Each row comes from the steps of one path. Every step used is in the known rows, and no mark comes twice. Write the path behind each row, first mark first.
In the rows, zero is written as 100.
Known rows:
bagib mopan sonel bovag filuk: [118 87 106 118 116 111 102 96 76 98 98 108 121 83 126 121 146 142 147 108 72]
bovag filuk dolege nuvagod tatul: [81 137 120 68 110 96 86 119 69 93 93 91 92 111 60 101 94 97 66 100 93]
bovag filuk dolege: [77 137 108 88 113 114 83 138 76 100 79 92 72 125 78 93 86 89 97 109 79]
tatul nuvagod bovag sonel mopan: [121 74 92 142 111 107 114 106 123 109 100 119 114 91 129 94 47 86 126 97 177]
tatul nuvagod bovag: [116 80 91 100 93 95 124 100 134 125 115 131 116 91 127 94 39 82 121 77 152]
tatul nuvagod bovag filuk: [109 103 103 91 104 109 117 122 122 125 112 130 101 93 124 95 35 84 131 83 161]
sonel bovag filuk dolege nuvagod tatul: [86 136 78 82 127 95 92 109 53 88 108 109 76 134 72 97 81 87 85 107 88]
tatul nuvagod: [136 61 99 108 93 80 102 98 126 104 117 114 98 107 110 105 59 78 115 89 125]
sonel bovag filuk dolege: [84 134 70 102 128 113 88 127 58 95 94 111 57 149 89 92 77 82 113 114 78]
bagib nuvagod dolege filuk: [94 91 114 46 64 83 61 124 130 77 107 94 91 124 86 107 106 108 75 76 58]
nuvagod bovag: [71 103 90 90 98 121 113 110 116 136 99 126 128 80 129 97 63 90 114 86 118]
bovag filuk dolege nuvagod bagib mopan: [80 154 120 84 100 104 102 107 80 96 74 84 75 97 67 97 127 102 75 91 75]
nuvagod dolege: [92 108 106 75 87 82 72 100 94 100 87 96 92 107 94 80 66 91 89 80 58]
mopan bagib nuvagod tatul: [115 59 100 53 88 101 108 69 129 81 122 68 125 84 93 97 144 111 123 106 76]
bagib nuvagod: [98 65 108 91 81 91 71 110 122 95 103 94 110 115 90 121 123 112 112 87 77]
mopan sonel bovag filuk: [97 94 98 123 117 122 85 121 66 115 123 117 94 117 127 119 116 122 134 145 101]
tatul nuvagod bovag sonel: [117 85 97 121 110 108 109 115 123 117 107 126 117 86 131 93 41 93 114 85 171]
mopan bagib nuvagod bovag filuk dolege: [88 106 101 64 85 130 121 100 122 93 99 79 106 105 103 82 131 114 132 105 91]
tatul nuvagod dolege filuk: [132 88 106 63 78 72 90 112 134 87 120 114 79 117 106 92 42 73 77 78 105]
nuvagod dolege filuk: [92 112 109 46 79 93 72 125 113 89 108 105 80 112 102 93 68 81 58 86 59]
filuk dolege nuvagod bagib mopan sonel bovag: [90 127 90 117 89 76 121 65 83 92 86 90 97 106 76 97 150 115 56 101 67]

Write each row's path:
[117 55 99 133 122 120 85 92 103 65 95 60 116 85 99 99 138 109 124 136 117]
bovag sonel mopan bagib nuvagod tatul
[86 136 83 99 121 107 86 120 54 92 102 113 61 151 84 101 87 84 95 110 86]
sonel bovag filuk dolege nuvagod
[123 117 82 117 104 83 136 80 109 100 96 96 74 93 97 84 109 102 115 99 108]
tatul nuvagod bagib mopan sonel bovag filuk dolege
[100 83 120 68 95 74 89 77 96 100 126 102 133 79 78 122 103 98 55 87 105]
dolege nuvagod tatul
[94 91 117 121 98 128 108 88 102 102 106 101 125 80 123 110 116 104 94 112 151]
dolege nuvagod bovag sonel mopan bagib
[88 126 90 108 110 116 122 82 96 117 92 91 84 60 111 100 154 115 121 111 73]
nuvagod bagib mopan sonel bovag filuk
[102 72 88 134 107 107 92 101 80 115 124 117 110 114 131 119 118 121 123 138 94]
mopan sonel bovag
[122 63 120 120 96 99 104 84 101 103 93 97 148 62 126 124 155 145 130 98 66]
bagib mopan sonel
[89 109 103 80 93 64 100 81 85 87 95 89 121 109 54 97 100 97 37 88 79]
filuk dolege nuvagod tatul
[86 122 109 112 78 76 119 68 95 98 81 81 110 91 72 99 154 119 46 97 69]
filuk dolege nuvagod bagib mopan sonel
[94 109 116 91 81 89 111 63 111 107 100 93 102 61 89 116 148 100 67 79 83]
dolege nuvagod bagib mopan
[116 91 85 103 91 82 121 82 138 117 113 101 73 87 100 90 74 66 99 92 124]
tatul nuvagod bagib
[133 85 80 121 98 79 135 65 125 108 110 106 90 78 115 95 111 99 122 94 112]
tatul nuvagod bagib mopan sonel bovag
[79 117 101 135 99 98 105 99 85 92 72 97 116 115 84 94 98 100 59 102 120]
filuk dolege nuvagod bovag sonel mopan
[115 70 105 138 109 119 73 97 99 63 81 58 94 104 105 89 131 109 124 129 102]
bovag sonel mopan bagib nuvagod dolege
[105 68 101 167 128 123 68 117 86 86 81 86 99 100 112 110 104 94 114 134 121]
bovag sonel mopan
[57 148 97 81 109 130 113 133 91 128 81 116 102 100 105 83 60 95 107 92 114]
nuvagod bovag filuk dolege
